Known rows, with every step that occurs:
C, Z, E, H, B, T: [-1.99  3.27 -0.42  0.81 -4.93  1.41  3.59  1.61 -0.27 -0.89  1.67 -1.25
  0.24  0.61  2.87  0.23 -2.74 -0.42 -0.05 -1.61 -1.74 -2.28 -1.97]
T, B, K, E, H: [-4.05  1.02 -1.07  1.93 -5.96 -0.81  2.48  1.74  2.00 -1.31  0.84 -1.51
  0.77  3.93  4.52 -2.64 -4.30 -1.26  0.91 -0.29 -1.39  1.13 -3.24]
W, G: [-3.31 -1.05 -0.48 -0.09 -3.67  2.28  3.81 -1.05 -0.31 -1.49 -0.30 -2.41
  0.04 -0.20  3.54 -3.14 -2.03  1.10 -2.81 -0.38  0.85  1.19 -3.58]
C, Z, E, G, B: [-0.47  2.63  0.66  1.72 -3.24  1.46  2.61  1.32 -1.02 -1.41  0.14 -0.12
 -0.88 -0.47  2.22  2.14 -1.56  0.35  0.53 -0.66 -1.00 -1.17  0.34]
W, G, B: [-2.35 -0.02 -0.98 -0.70 -4.30  3.69  2.78 -0.34 -0.59 -1.13 -1.19 -2.28
 -0.43  1.54  3.78 -2.51 -2.00  1.89 -2.05  0.35  1.09 -0.13 -2.89]
B, K: [-3.38  1.26  0.67  2.05 -2.96  0.45  2.17  2.14  1.46 -3.81 -0.49 -1.38
 -1.10  1.52  2.05 -1.57 -2.80  0.08  1.90 -1.36  0.35  1.83 -2.72]
T, B, Z: [-4.59 -0.74 -1.75  0.78 -4.15  1.18  3.11 -1.03  0.57 -3.04  2.21 -2.20
  1.78  0.96  3.33 -0.53 -2.24 -2.08 -0.03  1.04 -0.10  3.99 -4.36]
H, B, Z: [-5.50  1.52 -2.57 -0.20 -3.53  1.74  3.13  0.18 -0.33 -3.91  2.50 -2.90
  2.14  0.73  4.61  0.39 -1.84 -0.09 -0.03  0.26 -0.20  2.73 -4.54]
T, B, K: [-4.11  0.40  0.05  2.16 -5.11  0.47  2.31  1.38  1.76 -2.56  1.33 -1.53
 -0.14  3.00  3.95 -1.65 -3.65 -1.58  0.94  0.86 -0.79  2.81 -3.46]
C, Z, E, T, B, K: [-2.09  1.39 -0.44  2.42 -3.86  0.61  3.21  1.08 -0.26 -1.13  2.19 -2.24
 -0.83  0.70  3.20 -0.61 -2.89 -0.80  0.18 -1.58 -1.71 -0.14 -1.15]
G, B, K, E: [-1.37  2.39 -1.51  0.98 -4.09  1.82  0.76  2.09  0.37 -2.30 -2.62 -1.06
 -0.52  4.13  2.88 -1.29 -2.53  1.88  2.90 -0.49  0.88 -1.15 -1.43]
E, T, B: [-4.38  0.18 -3.11  2.81 -4.47  0.97  4.86 -0.43 -1.09 -0.94  3.65 -3.80
  1.03  2.37  4.07 -2.52 -4.33 -0.23 -1.57  0.19 -0.55  0.87 -2.60]
Z, E, G, B, T: [-0.32  2.96  0.18  0.75 -1.85  1.96  1.11  0.57 -1.79 -1.37 -0.72  1.75
  0.70  0.49  0.84  0.95 -3.93  3.88  0.27  1.10  0.80 -2.14  0.23]
G, B, Z, E: [-1.86  1.46 -1.73 -0.31 -1.81  3.56  0.92 -0.47 -1.29 -3.15 -0.84 -1.00
  0.47  0.87  1.62  0.49 -1.63  1.81  1.29  0.66  1.97  0.22 -2.24]
Z, E, G, B, K: [-0.95  2.99  1.00  1.45 -1.26  1.20  0.59  1.37 -1.17 -2.01 -0.77  1.59
 -0.44  0.25  1.60  0.93 -3.84  3.51  0.57  0.88  0.67 -1.05  0.45]
W, G, B, T: [-1.59  0.32 -1.70 -1.61 -5.11  3.95  2.95 -0.32 -0.46 -0.63 -1.41 -2.28
  0.62  2.73  2.72 -2.90 -2.41  2.52 -1.75 -0.15  0.85 -1.13 -3.26]
Z, E, T, B: [-2.90  0.63 -1.46  2.45 -2.08  1.23  2.32 -1.07 -1.84 -0.89  2.56 -1.27
  0.65  0.64  3.08 -2.29 -5.18  1.91 -1.42  0.91  0.51 -0.48 -1.79]
K, E: [-1.97  0.40 -2.55  1.66 -3.45 -0.12  2.62 -0.89 -0.76 -1.38 -1.83 -0.75
  1.82  1.09  3.15 -2.55 -2.49  1.34  1.12 -1.12  0.88 -0.98 -2.03]
B, Z, E, G: [-2.85  0.48 -0.98 -0.05 -0.11  0.68  2.14 -1.06 -1.03 -3.80  0.65 -0.65
  1.62 -2.35  0.72  0.93 -1.87  1.43 -0.13 -0.70  0.90  2.53 -2.08]
C, Z, E, G, B, T: [-0.02  2.89  0.15  1.04 -3.85  1.75  2.75  1.36 -0.89 -1.06  0.01 -0.08
 -0.20  0.33  1.49  1.91 -1.86  0.81  0.76 -0.96 -1.22 -1.92  0.12]

Rows:
[-3.89  2.37 -3.73  0.39 -4.81 -0.96  3.54  0.63  0.05 -0.95  0.23 -2.05
  2.89  2.20  4.54 -2.40 -3.25  0.80  0.10 -2.13 -0.63 -1.53 -3.19] : K, E, H, B, Z
[-4.19  3.12 -1.61  1.16 -4.64 -0.46  2.21  2.91  0.83 -2.43  0.72 -1.57
  1.19  3.30  5.44 -0.68 -3.55  1.32  1.23 -0.67 -1.59  0.67 -2.42] : H, B, K, E, G
[-3.54  2.64 -3.23  1.03 -5.26 -0.77  3.58  1.02 -0.02 -0.51  0.02 -1.53
  2.46  2.62  4.89 -2.63 -3.70  1.03  0.05 -1.62 -0.70 -2.45 -2.75] : K, E, H, B
[-1.03  2.14  0.91  1.98 -3.00  0.81  3.11  1.02 -0.89 -1.57  0.66 -0.11
 -0.63 -1.37  2.02  1.85 -1.58 -0.09  0.20 -1.00 -1.19 -0.51 -0.03] : C, Z, E, G
[-1.47  3.25 -0.22  1.40 -3.24  1.63  2.92  1.79 -1.14 -2.18 -0.83  0.45
  0.14  1.15  1.92  2.49 -1.98  2.02  0.40  0.86  0.09 -0.44  0.37] : E, G, B
[-0.79  2.77  0.66  1.41 -1.29  1.72  0.98  0.52 -1.89 -1.75 -0.53  1.76
  0.05 -0.35  1.61  1.25 -3.58  3.46 -0.02  1.42  1.03 -1.40  0.36] : Z, E, G, B
[-4.37  0.09 -1.46  0.52 -3.71  0.90  2.63 -0.81  0.43 -2.30  2.62 -1.47
  1.62  0.72  3.28 -0.88 -3.35 -1.30 -0.68  0.89 -0.23  2.56 -4.03] : T, B, Z, E, H
[-2.21  2.17 -1.83 -0.54 -2.40  3.18  1.38  0.10 -1.03 -2.89 -0.46 -1.11
  0.48  1.09  1.81  0.26 -2.06  1.54  0.82  0.22  1.54 -0.44 -2.41] : G, B, Z, E, H
[-2.58  1.06 -0.86  1.91 -3.39 -1.06  1.68  1.73  1.42 -2.66 -1.85 -1.31
  0.13  2.40  2.76 -2.88 -3.03  0.93  2.56 -2.36  0.07  0.58 -2.22] : B, K, E
[-3.22 -0.38 -5.04  1.69 -4.04 -1.08  3.70 -1.22 -0.89 -0.45  0.93 -3.31
  2.93  2.54  4.09 -3.68 -3.57  0.88 -0.10 -1.68 -0.44 -0.05 -2.32] : K, E, T, B, Z
[-4.88 -0.34 -3.91  1.94 -3.69  0.66  4.73 -0.96 -0.91 -1.68  3.97 -4.49
  1.72  1.80  3.57 -2.29 -3.73 -0.52 -1.46 -0.55 -0.62  2.17 -3.22] : E, T, B, Z
[-3.33  0.85 -0.81  2.08 -5.33 -1.11  2.17  1.68  1.71 -1.61  0.42 -1.00
  0.84  3.55  4.26 -1.63 -3.88 -0.63  1.18  0.08 -1.48  1.83 -2.23] : T, B, K, E, G
[-4.86  1.65 -2.14 -0.25 -2.56  1.75  2.05 -0.08 -0.78 -3.50  2.45 -2.11
  2.02  0.18  4.37  0.23 -2.59  0.90 -0.17  0.60  0.07  2.09 -4.08] : H, B, Z, E
[-0.62  2.83  1.01  1.76 -3.27  0.90  2.24  2.20 -0.27 -1.78 -0.05 -0.23
 -1.34  0.09  2.19  1.83 -1.83  0.31  1.18 -1.19 -1.34 -0.86  0.32] : C, Z, E, G, B, K
[-3.72  0.78 -1.44 -0.27 -0.93  0.96  2.54 -0.98 -0.51 -3.46  1.29 -1.36
  1.52 -1.80  1.12 -0.62 -2.44  0.60 -0.46 -1.24  1.07  1.56 -3.52] : B, Z, E, H
[-2.95  0.84 -1.09  2.47 -2.02  0.72  1.93 -0.18 -1.18 -1.15  2.40 -1.36
  0.22  1.12  3.05 -2.54 -5.40  1.88 -0.80  0.42  0.20 -0.24 -1.74] : Z, E, T, B, K
[-1.78  3.03 -1.51  0.91 -4.59  1.48  1.30  2.63  0.71 -1.86 -2.16 -1.17
 -0.47  4.37  3.04 -1.49 -2.91  1.66  2.43 -1.00  0.39 -1.87 -1.59] : G, B, K, E, H
[-2.84  0.07 -4.54  2.25 -4.56 -0.81  3.67 -0.85 -1.03  0.02  0.76 -2.81
  2.46  3.01  4.38 -3.82 -4.05  1.14 -0.19 -1.23 -0.42 -0.99 -1.96] : K, E, T, B
[-3.07  3.00 -3.73  0.37 -5.91 -0.53  3.65  1.01 -0.03 -0.07 -0.16 -1.47
  3.04  3.43  4.15 -2.90 -3.98  1.47  0.25 -1.88 -0.84 -3.19 -2.92] : K, E, H, B, T
[-2.39  3.00  0.12  1.53 -4.32  1.18  3.45  1.57 -0.40 -1.21  1.88 -1.27
 -0.42 -0.17  3.58  0.49 -2.42 -0.87 -0.29 -1.26 -1.47 -1.54 -1.80] : C, Z, E, H, B
[-2.19  1.89 -0.49  1.88 -3.28 -1.81  2.05  2.55  1.36 -2.43 -1.88 -0.64
  0.24  2.26  2.45 -1.63 -3.14  1.45  2.20 -2.42 -0.74  0.56 -0.98] : B, K, E, G
[-2.09  1.43 -2.61 -0.10 -1.82  3.31  1.49 -0.42 -1.65 -2.77 -0.04 -1.98
  0.67  1.27  1.86 -0.08 -2.17  2.11  0.81  0.23  1.59 -0.03 -1.99] : G, B, Z, E, T
[-4.50  0.53 -2.67  2.92 -4.47  0.15  4.26  0.76 -0.03 -1.39  3.49 -3.97
  0.42  3.20  3.97 -2.97 -4.67 -0.21 -0.77 -0.64 -1.07  1.35 -2.64] : E, T, B, K
[-2.05  0.09 -1.23 -0.77 -4.52  2.22  1.98  0.63  0.42 -0.99 -2.16 -2.49
 -0.37  2.89  4.02 -3.57 -2.42  2.35 -1.07 -1.02  0.46 -0.27 -2.71] : W, G, B, K, E
[-3.59  3.32 -0.18  1.14 -2.79  1.31  2.18  0.84 -0.98 -1.40  1.87  0.04
  0.69  0.13  3.61 -1.06 -4.80  1.84 -1.21  0.51  0.24 -2.04 -2.50] : Z, E, H, B
[-2.45  0.92 -1.32  2.31 -1.02  1.46  2.40 -1.08 -2.37 -1.36  1.72 -1.09
  0.40 -0.44  2.26 -2.21 -4.60  2.79 -1.11  0.15  1.19 -1.15 -1.43] : Z, E, T
[-1.61  2.35 -2.36  1.27 -4.07  1.53  1.38  2.06  0.02 -1.78 -1.79 -1.99
 -0.31  4.53  3.04 -1.89 -3.06  2.14  2.36 -1.04  0.54 -1.46 -1.22] : G, B, K, E, T
[-5.20  1.66 -3.03  0.02 -2.54  1.47  2.66 -0.12 -1.12 -3.16  3.32 -3.03
  2.19  0.67  4.66 -0.28 -3.15  1.25 -0.72  0.12 -0.20  1.77 -3.85] : H, B, Z, E, T
[-1.95  2.55 -0.39  1.19 -3.82  2.77  1.15  2.31  0.37 -3.09 -1.64 -1.10
 -1.25  3.50  2.37 -0.38 -2.32  1.26  2.49  0.21  0.99 -0.24 -1.85] : G, B, K
[-1.65  3.47  0.36  1.47 -3.28  0.86  2.34  2.97  0.02 -2.58 -1.11  0.31
 -0.53  1.99  1.88  2.03 -2.38  2.02  1.24  0.09 -0.44  0.00  0.47] : E, G, B, K
